What can hang from each mark:
j534: j2 j628
j734: j334
j320: j248 j534
j2: j248 j534
j128: j765
j765: j248 j334 j534
j334: j628 j734
j628: j248
j248: j320 j628

Every row comes from one small tree of marks. The marks that hang from a mark follow it in brackets, in the order of their numbers. Every link used is in the known rows. Which tree was each row made from?
Known rows:
j128[j765[j334 j534[j2[j248]]]]: 3.25 -2.58 -2.38 4.78 -0.55 0.31 -2.40 2.68 -2.05 -0.54 -3.30 -1.42 -2.53 2.49 1.49 0.36 3.62 -2.53 0.20 0.85 2.70
j128[j765[j334[j628 j734]]]: 3.92 -1.96 -5.77 2.67 0.39 -0.55 -0.58 4.11 -2.61 1.33 -1.13 -2.37 -3.25 3.49 0.18 2.58 -1.16 -2.78 -0.05 -2.40 2.27
j128[j765[j334[j734]]]: 1.94 -1.99 -3.37 1.92 -0.25 -0.35 -1.39 3.96 -1.55 1.12 -1.83 -1.18 -2.32 1.82 0.39 2.38 -1.28 -2.93 0.86 -2.29 2.14
j248[j320[j534[j2]] j628]: 3.35 -0.21 2.99 -0.91 0.67 -2.51 1.01 -0.93 0.93 0.51 0.30 -0.73 3.10 6.16 -0.96 4.20 0.66 -0.74 -0.59 0.30 -1.08
j2[j248[j320 j628] j534]: 4.61 5.05 -0.56 1.72 1.61 -3.15 1.10 -2.58 0.99 -3.41 -0.25 -3.52 2.53 1.72 0.68 2.44 4.08 -2.41 -3.23 -1.13 -1.00
j765[j248 j334[j734] j534[j2]]: -0.74 -0.45 0.87 -0.54 -0.48 1.31 -0.35 3.78 -6.35 1.66 -0.72 -4.98 -3.55 0.91 2.27 3.31 3.50 -1.81 2.14 -0.78 3.03
j734[j334[j628[j248]]]: 1.61 -0.54 -2.53 0.10 -0.15 -1.17 -1.73 -0.84 -2.75 -0.95 -0.68 -2.08 -1.28 0.70 0.93 2.04 1.67 -1.13 -3.93 2.92 1.41
j628[j248]: -1.41 0.13 1.00 -2.13 -0.81 0.07 -0.11 -0.73 -1.48 -0.09 -0.22 -0.25 -0.19 -0.29 -0.07 2.07 2.88 -0.65 -2.24 1.03 1.48
j734[j334]: 1.06 -0.55 -1.18 1.28 -0.08 -0.61 -2.19 -0.47 -0.24 -0.88 -1.25 -0.30 -0.08 -0.87 1.23 -0.17 -1.58 -0.59 -0.63 2.07 -0.19
j734[j334[j628[j248[j320[j534[j2]]]]]]: 2.74 -1.53 0.44 -0.88 -1.01 -1.92 -2.38 -0.65 -1.99 0.56 -0.57 -1.87 0.48 5.63 0.30 4.22 0.99 -2.25 -3.66 3.64 1.33
j334[j628[j248]]: 0.53 0.05 -1.25 -1.41 0.00 -0.35 0.65 -0.41 -2.62 0.01 0.60 -1.77 -1.18 1.49 -0.54 2.31 3.16 -0.52 -3.08 0.90 1.45
j2[j248[j320 j628]]: 3.10 3.09 -0.18 0.43 1.56 -2.66 1.70 -1.78 0.06 -3.85 -0.93 -2.33 3.50 1.94 -0.41 3.93 3.81 -1.57 -3.20 -0.81 -2.47
j128[j765[j248 j334[j734]]]: 0.26 -0.77 -2.76 0.61 -0.49 0.51 -1.40 5.21 -3.01 -0.42 -3.88 -2.88 -3.16 1.04 0.40 3.39 1.28 -2.20 0.33 -1.73 1.51
j248[j320]: 0.09 1.13 -0.09 -0.89 1.24 -1.10 -0.13 0.34 0.42 -0.75 0.11 -0.08 2.27 1.37 0.03 1.68 0.35 -1.13 -0.26 -0.77 -0.62
j534[j2[j248]]: 1.20 -0.81 1.37 1.50 -2.42 0.47 1.28 -0.27 -1.72 1.25 0.18 -0.85 -1.23 1.01 0.62 0.35 2.15 -1.44 -1.70 0.66 -0.22
j534[j2 j628[j248[j320]]]: 1.13 -0.88 2.97 -3.08 -0.86 -0.36 -0.73 0.34 -2.56 0.95 0.02 0.63 1.03 4.11 1.13 4.75 2.84 -0.06 -0.88 1.48 0.76
j2[j248[j320] j534]: 2.40 4.34 -0.88 1.72 -0.17 -1.86 -0.36 -1.60 1.06 -2.41 -0.54 -2.95 1.05 0.32 1.11 0.34 2.87 -3.03 -2.39 -1.10 -0.04
j128[j765[j248 j334[j734] j534[j628]]]: 1.96 -0.57 -3.11 0.85 0.37 0.93 -3.77 4.37 -3.69 -2.13 -5.71 -3.57 -3.25 1.83 1.92 3.49 2.60 -0.42 2.92 -0.44 3.73
j320[j248[j628] j534[j2]]: 3.56 -1.16 3.57 -1.39 -2.38 0.65 -0.80 -1.10 0.95 -0.69 -2.44 -1.63 1.43 5.86 -3.27 3.60 1.82 0.69 -2.58 1.63 -0.02
j765[j248[j320] j534[j628]]: 0.04 2.57 0.15 -1.93 1.88 0.05 -2.45 0.68 -2.09 -4.06 -3.73 -2.54 1.16 1.51 1.49 2.77 4.17 1.17 1.56 1.14 0.80
j334[j628]: 1.96 -0.11 -2.32 0.88 0.52 -0.25 0.74 0.21 -1.10 0.21 0.76 -1.37 -0.95 1.76 -0.21 0.06 0.25 0.18 -1.03 -0.18 0.10
j534[j628]: 2.06 -0.19 0.58 -0.14 -0.83 0.20 -0.98 -0.32 -0.35 -0.98 -1.54 0.00 0.15 1.03 1.09 0.37 -0.21 1.50 1.37 0.73 -0.17
j320[j534[j2]]: 1.16 -2.02 2.90 0.28 -2.28 0.28 -0.52 -0.09 0.43 2.32 0.00 0.06 -0.47 3.49 -0.59 0.28 -0.88 -0.20 0.64 1.30 0.88
j734[j334[j628]]: 2.86 -0.66 -3.45 2.18 0.67 -1.13 -1.36 -0.13 -1.15 -0.74 -0.44 -1.58 -1.10 0.88 0.98 -0.18 -1.22 -0.44 -1.83 1.97 -0.01

Which tree is each row?
-0.39 1.27 2.42 -3.18 -0.77 -1.49 -1.54 -1.35 0.75 -1.74 -1.47 -1.22 2.63 2.79 -1.34 3.70 2.38 -1.58 -2.17 1.30 1.29 : j628[j248[j320[j534]]]
2.49 -1.58 -5.37 1.80 1.78 -0.42 -2.89 2.36 -2.84 -1.67 -2.89 -2.36 -2.55 3.04 0.53 2.36 4.47 -1.45 -1.28 1.29 4.58 : j128[j765[j334[j628[j248]] j534]]
-1.91 0.51 1.09 -1.69 1.90 0.23 -0.90 1.73 -2.86 -0.13 -0.69 -1.96 -0.07 2.10 1.19 3.10 4.04 -0.66 0.61 0.88 1.15 : j765[j248[j320] j534[j2]]
3.28 0.01 2.02 0.41 -1.79 -0.58 -0.28 -0.39 -1.53 -0.79 -1.19 -0.75 1.02 3.41 1.54 2.64 2.37 -0.87 -0.57 0.73 -1.21 : j534[j2[j248[j320]] j628]
3.12 -0.43 -2.39 1.38 1.79 -1.13 -0.74 3.37 -1.53 -3.68 -5.07 -2.06 -0.57 2.52 -0.08 3.80 4.10 0.29 -0.65 -0.06 -0.83 : j128[j765[j248[j628] j334]]
2.57 0.77 -1.10 -1.03 -0.19 -2.36 -3.02 -1.65 -0.78 -2.34 -2.14 -2.83 1.71 3.78 -0.45 3.82 0.91 -2.04 -3.96 3.30 1.01 : j734[j334[j628[j248[j320[j534]]]]]
-0.14 -0.69 3.80 -3.02 -1.75 -0.91 -1.02 -0.44 -0.62 1.31 -0.04 -0.29 1.40 4.49 -0.78 4.20 2.12 -1.76 -1.72 1.71 1.48 : j628[j248[j320[j534[j2]]]]
3.41 -1.80 4.18 -1.61 -4.93 2.38 -3.35 -0.50 0.60 -0.79 -4.02 -0.74 0.15 5.51 -1.75 1.94 0.48 1.85 -0.20 2.62 0.91 : j320[j248 j534[j2 j628]]
2.26 -0.61 -5.53 2.78 2.10 0.10 -2.78 4.12 -3.16 -2.97 -5.00 -3.73 -3.14 2.50 0.63 1.25 4.42 -0.14 0.26 0.84 2.46 : j128[j765[j248 j334[j628] j534]]
3.19 1.02 2.01 -1.10 -0.92 -1.11 -2.65 -0.99 1.82 -2.43 -2.80 -0.54 3.09 4.02 -0.32 1.94 -0.83 0.68 1.32 1.07 -0.42 : j248[j320[j534[j628]]]
2.72 -2.28 -2.84 3.95 -0.99 0.26 -1.44 3.23 -3.41 1.65 -1.79 -2.91 -3.80 2.66 1.61 2.53 2.25 -4.38 0.44 -1.19 4.21 : j128[j765[j334[j734] j534[j2[j248]]]]
-0.30 0.12 -1.53 -2.29 -0.61 -0.29 1.40 0.31 -4.06 2.32 1.96 -3.47 -2.43 1.53 -0.27 4.21 1.65 -2.13 -2.91 -1.17 3.00 : j334[j628[j248] j734]
-0.18 1.38 -1.85 -3.11 0.81 -1.49 1.12 0.60 -3.76 1.45 2.23 -3.34 -0.02 2.99 -0.42 5.92 1.86 -3.22 -3.28 -2.03 2.22 : j334[j628[j248[j320]] j734]
3.49 -0.92 3.50 -0.90 -1.59 -0.54 -1.88 -0.25 0.61 0.40 -1.35 0.31 1.79 5.95 0.22 2.40 -0.79 0.35 1.53 1.21 -0.23 : j248[j320[j534[j2 j628]]]
2.11 -1.18 -2.77 -0.33 -0.07 0.41 -3.78 2.52 -3.60 -0.55 -3.65 -2.33 -2.62 2.41 1.57 4.65 2.65 -1.63 1.28 0.00 5.71 : j128[j765[j334[j734] j534[j628[j248]]]]
0.04 -0.61 0.99 0.31 -0.12 1.26 -1.04 3.12 -4.96 -0.55 -2.33 -3.54 -2.61 0.92 1.91 1.36 4.84 0.00 2.07 1.17 1.51 : j765[j248 j334 j534[j2]]
0.95 -1.07 -2.53 1.44 0.00 0.27 -2.20 4.34 -1.64 -2.58 -5.41 -1.18 -1.85 1.13 0.33 1.61 2.87 -0.22 0.26 0.51 -0.02 : j128[j765[j248 j334]]
0.25 -0.05 1.46 -0.86 2.03 -0.11 1.02 0.66 -3.21 -0.28 -0.67 -2.69 -0.74 2.33 0.47 3.33 4.98 1.03 -0.06 1.14 0.95 : j765[j248[j628] j534[j2]]
3.95 3.11 1.36 0.31 -0.22 -2.88 0.52 -2.76 1.73 -4.67 -2.57 -3.03 4.03 3.81 -1.41 3.74 2.92 -1.64 -2.98 0.25 -1.81 : j2[j248[j320[j534] j628]]
4.62 3.85 -0.52 2.71 0.28 -2.13 1.43 -2.78 0.52 -2.47 -0.40 -3.50 0.22 0.47 0.68 0.59 4.07 -1.60 -2.71 -0.21 -0.30 : j2[j248[j628] j534]
1.64 0.70 -2.48 -1.07 1.23 -2.05 -1.73 -0.57 -2.35 -1.73 -0.50 -2.14 1.03 2.17 0.83 3.78 1.71 -1.95 -4.09 2.30 0.47 : j734[j334[j628[j248[j320]]]]
3.74 -1.77 1.10 1.23 -0.65 0.99 -2.29 1.52 -3.41 0.08 -1.47 -1.49 -1.56 2.66 2.70 0.66 2.22 1.04 3.94 1.25 1.95 : j765[j334 j534[j2 j628]]
0.89 -2.35 3.22 -2.27 -2.42 0.88 -0.53 0.04 -3.26 1.92 -0.25 0.68 -1.17 2.51 1.13 3.08 2.51 0.82 -0.55 2.27 1.49 : j534[j2 j628[j248]]
